Each row comes from the steps of one path. Every step used is in the known rows, and no mark comes twice. Write the path behind each row, first mark first.
(in the rows, 128 means zero)
Known rows
kogiz > papok > minifa: [138 147  97 100 158 138 117 164  78 133  93 116  98 112  82  93 159 124
 118 155 117 117 103 130 133 113 167 130 126 122 138  80 130 115  39 133
 110 120 112]
pizama > zovar > nufud > tadu: [103  96 129 117 136 118 137  80 134 113 151 142 111 125  94  78  91 148
 132 118 140 113 108 129  86 129 153 124 174 153 144 126 194  98 165 119
 125 125 109]
pime > kimu > zovar > pizama > bovuz > gazoz: [130 100 154 157  80 117 127  50 109 142 166 122 170 117 175 140 140 135
 153 123 117 160 133 162 140 157  95 120  98 147 127 196  47 119 148 137
 131 130 153]
tadu > nufud > bovuz > pizama > zovar > kimu > papok: [152 120 134 156 181 128 142  92 108 124 154 108 172 101 127 164 140  64
 103  90 112 122 191 113 107 149 187 132 201 142 111 140  49  75 155  51
  88 127 103]
nufud > bovuz > gazoz > tadu > pizama: [108 118 119 137 122 134 157 134 146 119 142 128 166 106 189 140 133 157
 140 110 127 112 165  92 144 142 123 121  76 132 104 175 121 156 127 133
 165 121 134]
nufud > tadu > pizama > zovar: [104 106 104 119 142 129 145 129 158 116 138 151 130 117 141  80 110 130
 139 136 162 116 146  98  99 132 160 132 147 135 145 154 146 111 190 109
 147 123 130]
suko > bovuz > pizama > zovar > kogiz > papok: [111 175 141 110 187 150 112 147  98 117 119 125 140 138 119 138 167  30
  77 128 106 144 123 147 124 125 100 126 152 113 120 111 129  60  49 151
 106 148 112]
gazoz > tadu > pizama: [126 136 119 139 149 132 126 169 148 135 135 126 132 119 159 130 118 164
 155 146 144 108 133  80 137 148 148 128  98 101 122 123 143 166 160 164
 160 112 154]
lugab > pime > kogiz > papok: [139 133 127  40  96 130 102 177 172 144  36 132  68 135 119 141 162 114
  87 168 116 143 108 185 168 101  66 137 142 116 134  50 160  80  46 131
 115 129 147]
zovar > kogiz > papok: [128 164 130  69 148 147 100 192 109 138  65  95 105 144  92  96 179  99
  88 149 101 127 111 134 157 133 137 129 100  96 139  64 142 101  39 133
 128 147 126]
kogiz > papok > lugab: [130 190 113  75 174 135 111 230 110 122  95 109  93 140  61 118 160 126
  89 166 120 131 108 127 153 107 163 133 119 108 140  94 172 148  50 154
 126 142 109]
pizama > bovuz: [142 109 125 113  96 136 128 128 129 148  96 127 115 140 120 113 129 116
 134 132 120 129 120 111 157 123 140 137  93 122 141 146 170 189 149 149
 137 142 116]
pime > kimu > zovar > lugab: [141 142 141 121  79 125 111 144 115 137 156 103  91 139  94 118  93 121
 140 164 135 155  97 171 125 128  83 120 135 123 152 117  93 108 146 168
 115 123 140]
bovuz > pizama > zovar > gazoz > tadu > nufud: [137 131 132 216 157 104 129 128 113 100 199 121 177 108 125 149 144 181
 163 105 144 112 154 125  87 155 127  99 145 155 116 144 144 103 138 116
 135 117 174]
bovuz > nufud > tadu > pizama > zovar > kimu: [106  96 132 142 238 118 120  69 127 116 175 139 177 110 144 111 125 119
 132 101 170 130 152  98  91 154 208 126 196 143 110 122 107 100 211  68
 103 115 149]
gazoz > bovuz: [153 124 115 135  91 137 135 126 133 148 104 121  99 148 132 117  93 105
 137 140 124 131 108 120 142 118 124 136  54 110 133 101 133 177 137 167
 135 132 118]
zovar > kimu > papok > kogiz: [130 148 123  92 129 127 107 134  97 168  84  82 113 115  68 151 172  86
  96 151  99 126 100 133 174 130 127 148 149  86 139 107  67 122  59  84
 123 140 119]
nufud > tadu > gazoz > bovuz > pizama > zovar: [116 122 109 188 135 108 157  83 142 112 181 163 143 133 166 112  91 121
 167 132 154 109 157 143  90 114  99 123 114 151 132 171 136  97 146 139
 144 132 128]
lugab > pime > kimu > zovar: [133 105 131 114  70 127 109 126 158 145 104 137  83 147 138 133  94 172
 152 155 140 180  99 190 131  91  71 139 170 118 137 106  88  91 182 134
 116 108 153]
pime > kimu: [157 111 139 125 127 128 104 151 121 136 105 111 120 144  99 144 117 127
 141 145 124 144 115 131 151 126 137 133 107 122 138 113 100 148 171 152
 130 121 141]
gazoz > bovuz > pizama > zovar > kimu > papok > minifa: [150 130  99 186 188 114 156  16  61 140 182 118 130  99 112 161 101  55
 124 146 113 138 142 145  89 123 152 133 140 124 128 124  34  81  94 120
  77 108  98]
kimu > papok: [158 154 120 119  70 134 124 163 132 149  72 102 110 143  83 119 148 146
 123 144  91 109 111 111 155 127 143 146 116 106 161 115  60 142 120 129
 138 121  97]
lugab > pime: [138 109 121 114  88 142 108 158 159 132  56 141  76 144 122 126 116 169
 138 138 133 148  93 148 145  88 118 138 142 112 147 101 118 141 137 142
 138 120 142]
tadu > nufud: [153 124 132 121  99 137 108 185 134 130  95 118 134 132 111 112 142 150
 142 111 132 107 122  99 134 149 155 123 126 128 132 102 144 156 147 101
 133 132 143]
suko > bovuz: [140 127 138 117  84 151 116 178 124 136  94 125 123 145 107 120 123  94
 125 119 116 130  78 111 151 123 111 138  98 109 134 134 145 185 146 169
 133 132 107]
pizama > zovar: [135  99 100 119 113 134 123 127 129 129 100 125 109 146  90  95 104 148
 136 136 141 132 103 138 119 115 126 129 137 126 159 127 133 114 160 149
 135 123 117]
pime > kimu > zovar > gazoz: [144 118 138 160  46 110 114 131 119 145 148  90 143 135  90 102 122 157
 158 136 121 158 102 162 134 136 103 125  95 138 145 142  63 108 150 124
 133 116 149]
bovuz > gazoz > tadu: [118 116 118 143 128 118 126 141 122 120 128 111 140 133 120 131 139 218
 164 136 125 115  96 127 146 133  83 114  79 124 136 140 147 157 106 166
 163 118 153]
bovuz > pizama > zovar > kimu > papok > lugab: [135 170 122 151 214 116 123 114  92 120 163 106 133 123  52 174 130 101
 102 153 121 144 137 131 112 119 170 134 186 115 153 151  58  98 104 125
 109 125 105]
kogiz > papok: [140 151 114  97 160 141 102 191 120 139  71 103 109 139  94  95 161 125
 115 150 113 122 106 126 161 117 163 135 113 112 137  81 112 124  82 140
 130 135 124]
nufud > bovuz > gazoz > tadu: [118 105 116 127 115 130 155 128 127 117 130 119 140 123 141 136 124 178
 143 115 119 116 127 125 146 124  91 120  76 134 119 157 163 165 115 154
 155 123 120]
nufud > tadu: [121 118 121 115 112 131 132 155 145 123 106 133 110 128  95  86 116 150
 144 140 141 110 105 104 128 123 152 136 121 124 157 118 168 168 158 134
 151 129 128]
bovuz > nufud > tadu > gazoz: [119 134 139 142 120 116 114 143 140 113 128 147 161 141 128  95 150 199
 164 100 142  88 130 115 121 135 141 125 152 153 129 125 132 138 148  95
 140 124 136]
pizama > bovuz > gazoz > tadu > nufud: [124 102 135 131 132 108 139 141 117 117 157 122 164 120 167 149 166 192
 161 106 121 103 145 115 143 161  77 108  92 146 103 153 226 180 124 110
 137 138 156]
tadu > gazoz: [143 122 121 135  75 128 104 186 131 134  89 118 135 150 111  92 139 173
 165 127 131 102 110 125 148 128 123 127  93 123 152 150 102 136 119 140
 162 129 133]
zovar > kogiz: [131 138 136  95  88 146 107 156 122 138  76 108 106 148  90 106 136 120
 113 136 115 126 101 119 143 137 125 128  95  97 155  98 143 135  93 144
 146 141 131]
pime > kogiz: [149 121 129  79  46 128 116 141 160 151  69 120 108 136  85 126 124 111
 117 151 119 117 104 137 156 136  88 132  86 121 157  96 157 139 106 152
 145 127 136]
kogiz > papok > lugab > pime: [122 175 116  67 166 136 106 235 130 116  72 135  57 141  94 141 156 153
  88 169 127 154 105 161 153  75 131 137 161 106 134  79 176 126  48 141
 117 136 125]
nufud > bovuz > gazoz > tadu > pizama > zovar: [ 97  95  99 131 140 126 169 105 138 109 161 136 161 111 188 133 118 159
 135 111 142 120 170 118 117 136  97 117 107 145 109 189 136 109 150 127
 151 118 123]
gazoz > tadu > nufud > bovuz: [144 111 128 112 133 135 152 183 136 122 142 124 129 115 154 137 126 150
 132 105 136  99 152  97 126 148 129 123 123 125  99 109 225 174 165 119
 127 126 123]
suko > bovuz > nufud > tadu: [117 140 157 123 128 138 130 137 132 115 130 155 150 137 125 123 136 120
 122  93 128 113  98  98 121 128 130 136 156 138 112 112 172 183 172 125
 111 126 108]
zovar > kogiz > papok > lugab > pime: [112 191 130  37 162 143 103 233 120 114  67 126  52 147  92 142 173 125
  60 171 116 156 109 170 149  90 104 131 151  91 136  62 203 100   4 132
 114 147 128]
gazoz > bovuz > pizama > zovar: [140 131 106 187 138 131 146  59 133 131 147 146 123 138 143 140  76  89
 141 136 137 143 136 135 104 109 127 128 107 133 130 130  93 117 144 170
 129 127 123]

Which path is each row?
[ 93 110 130 127 109 120 152 110 147 119 138 148 170 108 177 108 156 131
 147 117 128 111 165  87 145 145 139 126  86 151 129 203 145 173 141  93
 161 143 140] | nufud > tadu > pizama > bovuz > gazoz
[133 150 135  76  84 121 112 149 133 153  62 124  66 130 123 208 164 124
  95 167  98 157 120 183 175  89  57 152 183 101 129  98  70  94  77  88
 113 127 131] | lugab > pime > kimu > papok > kogiz
[132 139 144 138 135 136 122  92 143 145 122 150 173 129 182 140 151 117
 127  94 126 121 171  76 142 148 187 134 130 141 100 133 103 178 172 100
 122 130 132] | tadu > pizama > bovuz > nufud
[125  85 156 149  73 118 122  53 130 136 139 148 131 120 205 162 135 156
 150 127 128 185 130 197 141 125  66 123 141 146 120 183  51  97 145 124
 118 124 167] | lugab > pime > kimu > zovar > pizama > bovuz > gazoz
[114 121 138 135 116 128 129 164 114 117 139 118 150 136 133 148 140 168
 149 119 114 121  76 123 151 133  42 119  75 119 118 156 175 178 113 183
 148 123 130] | suko > bovuz > gazoz > tadu
[113  96 127 151 233 114 142  38 127 125 199 143 163 115 184 122  99  75
 127 107 164 140 160 104  87 152 174 127 150 140  88 110 123 116 209  82
  90 120 137] | gazoz > bovuz > nufud > tadu > pizama > zovar > kimu
[152 127 159 166 137 140 117  64 115 139 127 147 159 121 167 151 155 119
 121  91 123 125 142 103 137 156 196 127 134 138 111 133  85 179 158 139
 115 132 131] | zovar > pizama > bovuz > nufud
[139 180 123  86  80 132 128 204 142 126  73 132  58 146  84 165 143 171
  98 164 103 139 109 147 146  84 108 148 162 103 157 118 116 143  86 125
 124 121  98] | kimu > papok > lugab > pime
[117  94 120 191 208 101 138  64 116 117 205 136 157 122 151 120  91  89
 166 130 162 126 149 147  95 130 132 121 122 139 120 165 112  89 159 124
 125 133 144] | nufud > tadu > gazoz > bovuz > pizama > zovar > kimu
[126 107 119 125  69 141 142 122 130 123  87 119 147 129 124 115 130 140
 125 100 110 125 130 122 155 118 123 126  80 148 136 167  95 151 108 123
 152 135 106] | nufud > bovuz > gazoz
[101 153 111  75 226 130 124 174 118 124 141 111 119 124 160 113 166 114
  97 160 134 122 152 128 121 153 110 121 126  94 113  89 184  53  79 139
 125 131 144] | gazoz > tadu > pizama > zovar > kogiz > papok
[ 96 134 135 124 160 126 128 108 156  90 155 180  94 119 173 134 117 148
 114 120 170 139 152 149  80 106 122 117 235 155 122 115 128  80 168  92
 101 118 148] | bovuz > nufud > tadu > pizama > zovar > lugab > pime
[ 97 113 164 120 116 108 145  55 150 146 206 148 149 106 188 108  97  99
 143 124 130 135 167 111 106 160 145 134 154 152 102 164 158 118 210  93
 114 128 132] | pime > kimu > zovar > nufud > tadu > pizama > bovuz
[119 152 136 152 144 128 149  91 159 130 158 160 153 123 198 125 114 107
 134 109 142 112 162  75 111 142 175 133 110 139  95 100 122 171 175  99
 122 121 132] | gazoz > bovuz > nufud > tadu > pizama
[132 142 122 163 132 146 145  94 120 105 154 140 109 117 114 143  88  67
 103 122 139 136 155 144 100 104 140 117 163 149 142 160  92 106 123 165
 121 138 103] | nufud > bovuz > pizama > zovar > lugab
[123 121 151 132 118 125 127 191 112 106 152 119 170 126 156 155 162 169
 149  95 117 105 102 111 137 160  50 110  98 133  97 144 202 174 118 132
 134 126 146] | suko > bovuz > gazoz > tadu > nufud
[139 142 138 169 161 137 151 141 140 114 164 140 157 102 165 170 122 133
 141 100 136 100 178  86 116 144 160 119 148 134  92 123 172 161 147 126
 133 125 142] | gazoz > tadu > nufud > bovuz > pizama
[133 186 124  30 121 124 113 215 138 132  84 113  88 135  56 141 165  93
  65 181 112 125 114 150 161 121  97 131 107 115 145  76 214 125  17 156
 124 141 116] | pime > kogiz > papok > lugab
[150 140 132 160  98 122 119 116 131 139 126 137 152 160 168 125 127 155
 155  99 125 108 129 130 135 133 113 126  79 141 105 111  95 148 130 130
 124 126 125] | tadu > gazoz > bovuz > nufud
[153 110 141 145 108 143 124 105 116 144 114 132 130 117 152 128 140  98
 127 121 124 126 130 108 148 150 180 131  99 117 137 159 101 182 148 166
 140 141 131] | zovar > pizama > bovuz
[141  90 132 164 209 136 130  83 112 115 163 124 176 101 134 150 114  67
 120  83 148 136 179 114  96 145 198 119 186 149 102 139 102  95 171  76
 100 133 133] | tadu > nufud > bovuz > pizama > zovar > kimu
[125 154 110 155 173 116 139  35  98 161 153 110 127 111 120 190 128  29
  97 152 111 146 138 154 134 117 105 142 153 105 117 126  42  77  63 100
 103 139 116] | gazoz > bovuz > pizama > zovar > kimu > papok > kogiz
[ 97 142 134 117 157 127 157  61 142 118 169 160 145 132 196 116 114  82
 102 108 146 124 172 109  82 151 123 124 127 136 100  97 169  96 153  89
 107 132 126] | gazoz > bovuz > nufud > tadu > pizama > zovar > kogiz
[152 123 117 142  70 124 126 155 135 144 115 124 121 156 154 104 111 131
 159 130 125 109 119 134 144 127  95 129  42 120 129 139 115 153 119 154
 147 134 122] | tadu > gazoz > bovuz
[138  70 109 124 185 126 105 105 103 135 121 100 124 134  77 104 105 115
 134 134 150 148  97 142 123 129 155 128 141 115 146 124 119 105 170 132
 116 124 132] | pizama > zovar > kimu
[152 114 130 105  85 149 139 173 139 128  99 124 134 122 136 116 131 112
 117  91 126 108 154  95 132 140 166 130 123 138 114 117 157 163 154  91
 125 137 109] | tadu > nufud > bovuz
[140 143 128 168 115 152 139 106 145 131 106 141 143 119 127 143 107  93
 124 111 121 127 154 100 134 110 189 135 126 134 129 146  77 157 131 148
 147 132 112] | nufud > bovuz > pizama
[147 102 106 165  72 115 146 102 111 133 144 110 120 142 116 100 103 116
 133 124 128 142 114 157 117 121 101 121  49 140 137 142 120 123 129 144
 129 131 117] | pizama > zovar > gazoz > bovuz
[132 126 114  83 172 116 120 155 110 123 117 115  66 137  72 164 126 139
  90 162 126 165 107 177 122  90 109 142 202 102 151 126 120  88 119 107
  91 119 104] | pizama > zovar > kimu > papok > lugab > pime
[ 98 122 141 185 148 106 125  70 138 100 184 160 161 120 126 102 105 166
 163 104 144  94 145 133  77 133 149 115 186 171 135 174 126  64 139 115
 145 126 131] | bovuz > pizama > zovar > nufud > tadu > gazoz
[116 107 146 133  73 136 136  78 125 123 114 120 152 122 125 121 119 143
 117  76  92 118 127 119 138 133 147 120 103 161 120 158 106 132  94 114
 140 134  99] | zovar > nufud > bovuz > gazoz
[ 95 129 158 170 155 129 140  62 129 103 187 164 151 115 121 129  90  85
 123  96 130 123 114 116  79 126 139 125 193 156 118 163 164 109 156 148
 117 129 103] | suko > bovuz > pizama > zovar > nufud > tadu
[ 91 138 159  91 112 105 130 120 150 112 182 159  70 127 112 139  78 180
 123 154 144 167 104 178  91  96  89 131 219 141 124 117 213  99 152 118
 103 117 129] | papok > lugab > pime > kimu > zovar > nufud > tadu
[114 141 119 170  68 114 138 148 147 144 179 106 154 113 148  86 127 193
 171 135 138 124 122 112 119 156 115 120  87 116 130 155 103 126 140 134
 162 108 161] | kimu > zovar > gazoz > tadu > pizama
